Every row comes from one small tree of marks. The marks that hang from a mark follow it in brackets, in the order of their numbers. Every link used is in the known rows. Which tree was each row made from?
Known rows
z_481[z_210[z_314[z_280]] z_541[z_246]]: [ 45  -5  24 -21 -17 -68  33 -21 -20  57   9 -90 -29   2  16  29  47  18
  39 -47 -15]
z_953[z_210[z_314[z_280]]]: [ 37  11 -23  -1 -13  -2  -3 -17   1  27  18 -42 -18   3  32 -16  24  46
  27 -54 -16]
z_314[z_210[z_246] z_280]: [-24  -8 -55   4  12  -3  -3   6   1  31  24 -16  19  -3  15  -7 -57  36
  15 -29   2]
z_541[z_246 z_314]: [-18 -21  23  -8 -15 -19  28  -3 -29  19  -8  27  17  11 -15   7  33 -61
  -6 -17 -20]
z_314[z_210[z_246 z_481[z_541]] z_280]: [-16 -18 -44 -40  15 -41   1  15  24  74  39 -40  22  -6  31 -12 -91  55
  34   3  -1]
z_953[z_210[z_314]]: [ 62  15  -7  -2 -18   3  -3 -14  -6  24  10 -20 -17   0  23 -19  37  26
   7 -24 -13]
z_541[z_314 z_481]: [ -9 -10   7   5  -8  -4   5  -1   4  -5  -8  21  -3  -9  -6  10  58 -31
   3 -10   1]
z_481[z_210[z_314] z_541[z_246]]: [ 68   0  41 -23 -21 -65  33 -19 -29  53   2 -65 -28  -1   7  24  59  -1
  20 -18 -13]
z_953[z_210[z_246 z_314 z_481]]: [ 28  -6 -53 -21  -4  17 -11  -6  -8  68  25 -30   1 -10  32 -20 -21  35
  16 -18 -15]
z_210[z_246]: [ -6  -8 -42   6   8  17 -10   3  -5  24   9  -6   7 -10   5   0 -15   8
   3  -9  -1]
z_314[z_210[z_481[z_541]] z_280]: [ -8  -9   1 -46   6 -57  11  13  28  48  31 -31  17   4  26 -10 -71  46
  31  13   0]
z_953[z_210[z_246 z_314 z_481[z_541]]]: [ 63   0 -40 -41  -6 -18  -8  -1  11  87  33 -51  -8 -14  45 -25 -14  53
  29  -2 -16]
z_481[z_210[z_314] z_541]: [ 82  14  28 -15 -11 -39  20  -9 -19  36  12 -66 -40  -8  20  21  32  22
  25 -14  -4]
z_541[z_314[z_210] z_481]: [ -8  -5  11   2 -10 -23  11   5   0   2  -1  36  10  -5  -6  -3  31 -23
  -4   0   7]
z_481[z_210[z_246 z_314]]: [ 43   2 -29  10  -1  14   8 -10 -41  40  12 -52 -24 -15  12  26   6  14
  16 -39  -5]
z_541[z_481]: [ -9  -3  -4   7  -4 -12 -11  -7  22  -5 -10  -5  -9 -11  -4   5  52   6
   5   2  12]
z_280[z_314[z_210]]: [ 36 -13  29   3 -15 -34   9  10 -18  -2  14  -5   2   7 -10 -13   1  -7
  12   7   3]
z_280[z_314]: [ 32 -17  24   6 -12 -15   1   4 -16  -8   7 -21 -12   3 -11  -3  30 -14
  20  -4  -3]
z_280[z_314[z_210[z_246 z_481]]]: [  8 -33 -16 -15  -1 -20   2  18 -18  44  30 -19  21  -2  -1 -12 -55   2
  22  12   0]
z_210[z_246 z_314[z_280] z_481]: [ -8 -10 -76  -8  11 -12  -4  -7   0  46  25 -50   3  -7  23   6 -43  32
  38 -36 -11]

Write each row's tree
[-38 -29  23 -37 -13 -41  38   7 -24  45   7  37  43  15 -12  -4 -34 -54
  -7   9 -16]  z_541[z_246 z_314[z_210[z_481]]]
[-60 -34   7 -35  -8 -44  37   4 -19  50  15  14  42  18  -2   0 -46 -33
  13 -21 -19]  z_541[z_246 z_314[z_210[z_481] z_280]]
[ 12  -4 -50  16  -1  -2  -4 -20  -9  41  12 -81 -33 -22  17  37  47  39
  40 -67   6]  z_541[z_481[z_210[z_246 z_314[z_280]]]]
[-21 -27  44  -9 -23 -13  30 -11 -34  32 -14  -8  -5  -4 -17  38  84 -54
   1 -31  -6]  z_541[z_246 z_314 z_481[z_210]]
[ 51  -7  17 -51 -24 -64  15 -14   7  79  14 -44  -4   4  27 -23  30  19
  20   5 -24]  z_953[z_210[z_314 z_481[z_541[z_246]]]]
[ 36   1  29 -24  -8 -44  24  16  -3  25  16  20  12   3  10 -12 -14 -10
   4  12  -6]  z_481[z_541[z_314[z_210]]]
[ 22 -11  41 -30 -19 -71  38   6 -14  42   7  21  23  10  -2 -11  13 -35
  -3  10 -15]  z_481[z_541[z_246 z_314[z_210]]]
[-49 -21 -59 -20  16  -7   0  12   4  53  33 -19  32  -2  18  -6 -97  37
  21 -14   0]  z_314[z_210[z_246 z_481] z_280]
[  6 -10 -70 -20   0  12 -13  -8   0  73  34 -52   1  -6  41 -16 -33  54
  36 -48 -19]  z_953[z_210[z_246 z_314[z_280] z_481]]
[ 16 -13  -7 -38  -8 -90  22 -15  14  59  16 -62  -3   7  19   2   9  14
  42 -12 -20]  z_210[z_314[z_280] z_481[z_541[z_246]]]
[ 42   7  10  11 -13 -17   7 -21 -14  12  -6 -51 -40 -16   3  32  76  11
  16 -27   9]  z_541[z_481[z_210[z_314]]]
[ 30 -21 -13   8  -6 -16   0  13 -21  21  23 -12   7  -2  -5 -13 -16   0
  14  -2   2]  z_280[z_314[z_210[z_246]]]
[-24 -23  12 -51  -5 -86  25   3  19  67  21 -32  28  11  15  -8 -41  22
  25   8  -8]  z_314[z_210[z_481[z_541[z_246]]] z_280]
[ 14  -5 -61  -7   8 -10  -4  -4  -5  40  17 -27   2 -10  15   1 -32  12
  18  -5  -8]  z_210[z_246 z_314 z_481]
[-45 -32  26  -9 -18 -15  29 -14 -26  36  -7 -29  -6  -2  -7  43  72 -34
  22 -61 -10]  z_541[z_246 z_314[z_280] z_481[z_210]]
[  6 -12 -31 -18   5 -28  15  16   1  55  33  -8  17  -4  26  -7 -42  18
  28 -27 -11]  z_481[z_541[z_314[z_210[z_246] z_280]]]
[-44 -23   6  -4 -16 -53  24  -7   1  23  -1  14  21   6  -9   5  45 -30
   9 -33  -5]  z_541[z_246 z_314[z_210 z_280] z_481]
[  4 -17 -33 -38  12 -18  -6  13  19  64  23 -29  10 -13  23  -5 -51  26
  22  22  -4]  z_210[z_246 z_481[z_541]]
[ 45   1 -12 -46 -10 -37   0  -7  21  68  32 -66 -14  -1  49 -20  -8  65
  46 -22 -19]  z_953[z_210[z_314[z_280] z_481[z_541]]]
[ -6 -23  22 -49  -7 -64  17   0  14  57   5 -24  14   4   5  -2  -3  -7
  14  30 -11]  z_210[z_481[z_541[z_246]]]
[ 25  -9  18 -59  -9 -12  -3   8  22  66  22 -27   4  -3  35 -25 -22  42
  17  21 -11]  z_953[z_210[z_481[z_541]]]
[ -8 -14  32  -2 -14  13  16  -2 -24  17  -5  -8 -16 -12  -5  36  57 -27
   7 -28   3]  z_541[z_314 z_481[z_210]]
[-14 -20 -12   3  -5  34   7   1 -29  38   4 -14  -9 -22   1  36  41 -19
  11 -38   2]  z_541[z_314 z_481[z_210[z_246]]]
[ 46 -24  41 -41 -11 -70  13  19   5  37  28 -30   6   4   7 -18 -30   9
  31  38   0]  z_280[z_314[z_210[z_481[z_541]]]]
[-53 -26 -48 -23  10   2  14  17 -13  55  33   8  38   1  17  -1 -91   0
  21 -27 -11]  z_541[z_314[z_210[z_246 z_481] z_280]]
[ 32  -8  -2 -19   3   3   6   6 -17  62  19 -56 -16 -17  20  23 -11  30
  20 -10   0]  z_481[z_210[z_246] z_541]
[-36 -21  10 -11 -12 -40  35   0 -23  27   8  19  29  17  -5   1  -6 -33
   6 -37 -18]  z_541[z_246 z_314[z_210 z_280]]
